Each row was made from one walk, in order. Every step used is in the known rows, and no mark comes twice. Write each row's walk.
Known rows:
j-e-y-r-l: [  7 -16  43  -3 -22  -9  37  -7  28 -19  12   1  10  20  -5  39  10   7
  18   4 -30   0  25 -14 -18 -32  -8  -5 -28  21]
f-c-y-e-j: [-23  -6 -46  27  13  21 -12  -7   1 -21  12  17   1 -21  31  -8 -47  16
 -19  -8  18  -9   9 -25  27  -5   0  11 -15  22]
q-y-h-v: [  3  28  -4 -14  -9 -19   9  17  25  10  -3  12  14   8  19  19   2 -32
   3 -17 -22  35 -34  20   2  -6 -20 -20   7 -30]
l-r-y: [  4 -49  31 -31  28  14   1  21  34  -2   6   4 -20  23 -18  -9  -6  15
  12   5   4 -19  33 -15 -35  -4  20   0   2   2]
c-y: [ -6 -10  15 -21   5  -6  -3  11  -2  -7 -14   8 -26   2   7 -19  -5   5
   5 -18 -14 -14  16  -4   5  14  17  17 -13  -9]
v-h-y-e: [ -4   0 -22   9   2  11  17  12  -8   9   1 -21   6 -19  -9  19 -34  14
 -16  26  16  11 -21  16  39   7  -2  27   4  -1]
x-y-r: [ 10 -48   8  -4 -10  -1  -5   3  50 -22   0  32   0 -10  12   3  -3  18
  43 -11  -3   1  25 -26 -18  11  28 -15  -9  34]
q-u: [ -8   6  17   7  23  -1 -13  22  20  15 -17  12  18  -1   0 -24   4 -12
  14 -17  14  -3 -24   6 -16  -8   2  -9 -22 -28]
v-h-y-c-f: [-17 -13 -32  28   1  -9  36  33 -15  19 -19 -35  -3 -22  16   0  -5  22
 -18  27 -19  23 -17  -4 -11 -10  -8  39  18  18]
x-y-q-u: [ 22 -16   2  -4   6 -31 -49   2   6   5  25   5   5  37  11   5   1  -9
   6 -13  38  -1 -13  28  18   6 -13  -8  13  12]
z-k-y-h: [ 17  35  35 -10  -5 -23   2  -8   1   6  16  23 -32  17 -16   6   5   1
 -26  22 -15 -12   8   8  14  25   4 -30  27 -35]
f-c-y: [-36  -5   2  11  24   0   2  -8   9  -6  -7  26   3 -13  17 -18  -5  12
  -3 -23  -5  -1  20   7  11   0  18   1 -18  13]
f-c: [-43  12  -3  25  20  21   1 -16  11  10 -10  28  45 -31   7 -17   9   5
  -2 -13  22   4   5   5  -1  -9  27 -23 -23  16]
h-y-x: [-24   2  18 -24   3 -19  15  -7 -12 -10  -2   6 -19  -2 -24  -9  -4  -6
  12   0   3 -16   0   8   7  -7  -1 -20   2  21]
z-k-y-c: [  9  19   3  20   0 -10 -19 -37 -24   4   9  12 -13  -9 -27   5  27  16
 -39  23  -5 -11  21  12 -21  15  -5 -24  13   0]
v-h-y-c: [-15 -13 -12  23   8  -3  24   2  -4  11 -10 -21  12 -23 -14  23   8  20
 -19  29  12  46  -8  16  -9  -8  -4  30   7  14]
z-k-y: [ 15  27  22  -6  -4  -9  -9 -17 -21  14   0  28 -23  -1 -27 -18  14  -3
 -30  15 -11 -41  28   5   6  13   7 -31  13 -24]
j-e-y-h: [ 16  17  44  -7  -1 -11  25   2  -4 -27  11 -10 -18  34  -3  32   2   0
   8 -17 -18  35   7   7  18  -8 -20  -1  -3 -33]
z-k: [-11  34   7 -11  -5   2 -12  -9 -16  25  -8  24  -3 -23  -9  -7  15   9
   0   2  19 -37  10   7   7   5  27 -33  -5 -19]
u-q: [  0  15  -2   7 -15  16 -18 -30 -21   1  10 -13  34 -19  -1 -13  11 -21
  14   7  23 -11 -14   5   8  21   9   5   2   6]
j-e: [ -6  10  30   0  -3  12 -11   2 -22 -12 -22   4   4 -16   4   5   7   5
  11 -25  10 -19  26  -2   3  -6   8  10 -13 -12]
k-y: [ 11  -2  26  -1   0   6   2  -6  -5  -1 -10  13  -4   5 -19 -29   5 -15
 -21   5 -19 -12  19  -7  -7  13   8  -4   3 -14]
h-v: [-23  22  -1  -5 -13   0   3  11  -2  15 -26  20  35 -23  -1  -8   6 -20
   2 -17   6 -14  -4   8  -3  -6  13 -11 -19 -18]
x-y: [ 14 -26   9  -4  -4   7 -22   1  10  -4  -2  17   3   5  11 -13   4   7
   7 -21  17  -5  32   0   4  19  27 -13 -10  12]
v-h: [-12  -1   3  -5  -1  14  29  21   7  25 -15  -1  34 -14  -1  -2  -1  10
  -6  11  18  10  -3   2   7  -2  29  20  -7   1]
u-q-y-h: [ 27  19  -3  -2 -12  -1 -12 -23   5  -5  33 -18  13  11  18  17   4 -32
  17   8  -5  37 -44  15  10  23 -23  -3  30  -7]
h-y: [-10   4  16  -3   7  -1   3   2  -9   9 -21   4 -11 -14 -16 -16   2  -9
   5   0   0  -3   7   1   6  -4   5  -7  -2 -20]
e-j: [ -5   0  -5  -1 -10  24   5  14  -2   8 -21  16  15 -18   5 -31  -5 -10
   0   2  25 -11  12 -43 -10 -17  19  -1  -9  -6]
u-q-y-k: [ 40  38 -46   8  -6  11 -38 -38   8  14  17 -16  15   1  -1  22  33 -19
  24 -12  -1  -2 -34  12  12   3 -29  -6   0  -7]
l-r: [-14 -16  15 -32  15  24  -2  11  27   9 -16   5   6   0 -11 -13  -7   9
  14  -1  -2   4   6 -24 -41  -7  32 -11  -8   0]

Write each row's walk:
[ -7  12   2 -18  -9 -21 -13 -14 -31  13   4  -8 -11   1 -20   7   3 -13
  -2  16  22  -4 -10  21  28  -5  -9   0  23  -2] : h-y-q
[ 24  12 -17   2 -12  15 -26 -30 -17   6  17 -13  24  -9   7  -9  14 -37
  13   0  -2   9 -26  12   6  12 -22  -7  16   4] : u-q-y
[ -1 -33   7  17  14   7  -8  -8   4 -15  10  -7  -5   0 -13   8  19  23
  -5   4  24  -1  22  13 -28   7   6  13  -6  18] : r-y-c
[ 24  -3 -22  15 -13  28  -9  -4 -12 -16   9   5  -5  -2  -6 -21 -38 -10
 -35  21   5 -22   9 -38   8  10  -9   7   8  -2] : k-y-e-j
[ 13  17  13 -17 -13 -15  -3 -24 -51 -11  19 -19  -5  32 -18  30  11  -7
  -2  -8   5   3   8  24  34 -21 -33   0   7  -4] : j-e-y-q
[ -6  -2 -29  21  -2   2  28   5 -15   2  -7 -31  -3  10  10 -15  12   8
  -9  -1 -38  20 -16  -6 -28  -8 -15  -4 -10  12] : e-y-c-f
[-24  -2 -28  24  -3   9   2  13 -11   5 -23 -21   9 -22  26 -18   8  19
  -1  -3 -13  -4 -13 -15 -36   5  12  12  -5  23] : y-c-f
[ -1  -4 -42  19   0   7  -4  11  -7  13 -15 -23  -3  -8  37 -15  12   1
  -4  -8 -37  17 -26  -6 -38  -5 -20   0   7  21] : q-y-c-f
[ 12  10  28  -3  -2   5  13  -7 -27 -17  -5  -6  -7  15 -13   8   9  -6
   5 -25 -14   7  24   6  11 -21 -19  -5 -20 -23] : j-e-y
[  4   2 -31  12  -7  21 -10   3 -14  -5  -3  -5 -12 -23  -4  -8 -39  -4
 -11  15  23 -10  -3 -31  23  -7 -10   5   2  -9] : h-y-e-j
[  6 -42  14 -47  14  -6 -16   1  11   2  29  -9 -20  40 -22  14  -6  11
   6  19  25 -19  16   2 -14  -5   7   6  28  20] : l-r-y-q
[  3  -9 -12  30  -4  -3   4   7 -16  -4 -14 -17 -12  -2   9 -28   7   4
 -30  10 -44  -9   2 -17 -38  14  -6  15  16  18] : k-y-c-f
[-13  15  15 -23  -9 -39  14  30  16 -15  -7  13 -17  13  19  16 -13  -9
   2 -20 -23  10  -6  13  13  13   0  17  -1 -31] : c-y-h-v
[ 17 -14  -3   2 -32  -2  -1 -33  39   5  34  -6  40  -2  17  23  14 -27
  26  28 -16   3 -25  -7 -24  -3 -11  -7   5  50] : u-q-y-r-l
[ 10  16 -15 -17   9 -11 -13   2  25  -1 -16   7 -35  12  -2  11  14  24
  17 -29 -14 -23   8  -3  10   4  11  19 -26 -22] : c-y-k
[  4 -35 -29  26  -6   0 -19  11  -2  -9  -3 -14  -6  -1  42 -13   5  25
  -2 -16 -10   1  13 -10 -25  19  13   9   2  40] : x-y-c-f
[-33   2  17   8  24 -16  12   1  30 -16  10  22  -7   6  27   6 -14  16
  -1 -16  -9  28   2  11  16  11  16   2  -5   2] : f-c-y-h
[ -7  -4   9  -3   3  -4  34  24  -1  22 -19  -5   5 -14 -14   2  -5   3
  -9  20   6  19   0   8  20 -12   8  20   7 -12] : v-h-y
[ -2  12   6  -5  14 -39 -24   4 -13  18   4  -6 -11  16 -18   3  -1 -25
   4   6  24   3 -35  31  19 -19 -34  -3  20 -20] : h-y-q-u
[ 16 -27 -21  10  -2  29 -10  14  -1 -19  22  -1 -12   0   4  -8 -35   9
 -11  12  40 -38  18 -26  15   3   0  14  -1   5] : r-y-e-j
[  8 -42  45 -37  26   0  14  29  55 -12  22   0 -31  42  -9  17 -13  19
  14  11   1  11  14 -12 -27   6  21   4  16  -8] : l-r-y-h
[-14   4  13 -31  -1 -10  36 -14  -8 -13  17   4  -2  31 -26  -9   4 -10
   8  -7 -13   2  -5  11   3 -13  -4 -35 -16  21] : e-y-x
[ 17  36 -17   0 -25 -17  -8 -15   3   0  26  -8  33   2  21  26   4 -51
  10  -3 -10  33 -51  27  16   9 -39  -8  27 -16] : u-q-y-h-v
[  2   0 -10  26  -4  -1  15   5 -38 -20  -7 -35 -14   9  17   9  12  16
  -5 -17 -42  10   8  -6 -17 -17 -35  12  -5   8] : j-e-y-c-f
[ 10  20 -22   1  10  -7  20  16  25  31 -18  -7  -6  -7 -24  30  14  21
   4   8   6   9 -10  10  24 -20   1  22  -8 -21] : v-h-y-k
[ -3   4 -37  11 -11  37 -13   4  -6  -7  -1   2  15 -22   9 -12 -34   3
  -9   8  35 -18  -7 -37   9   3  10   5 -14   3] : y-e-j
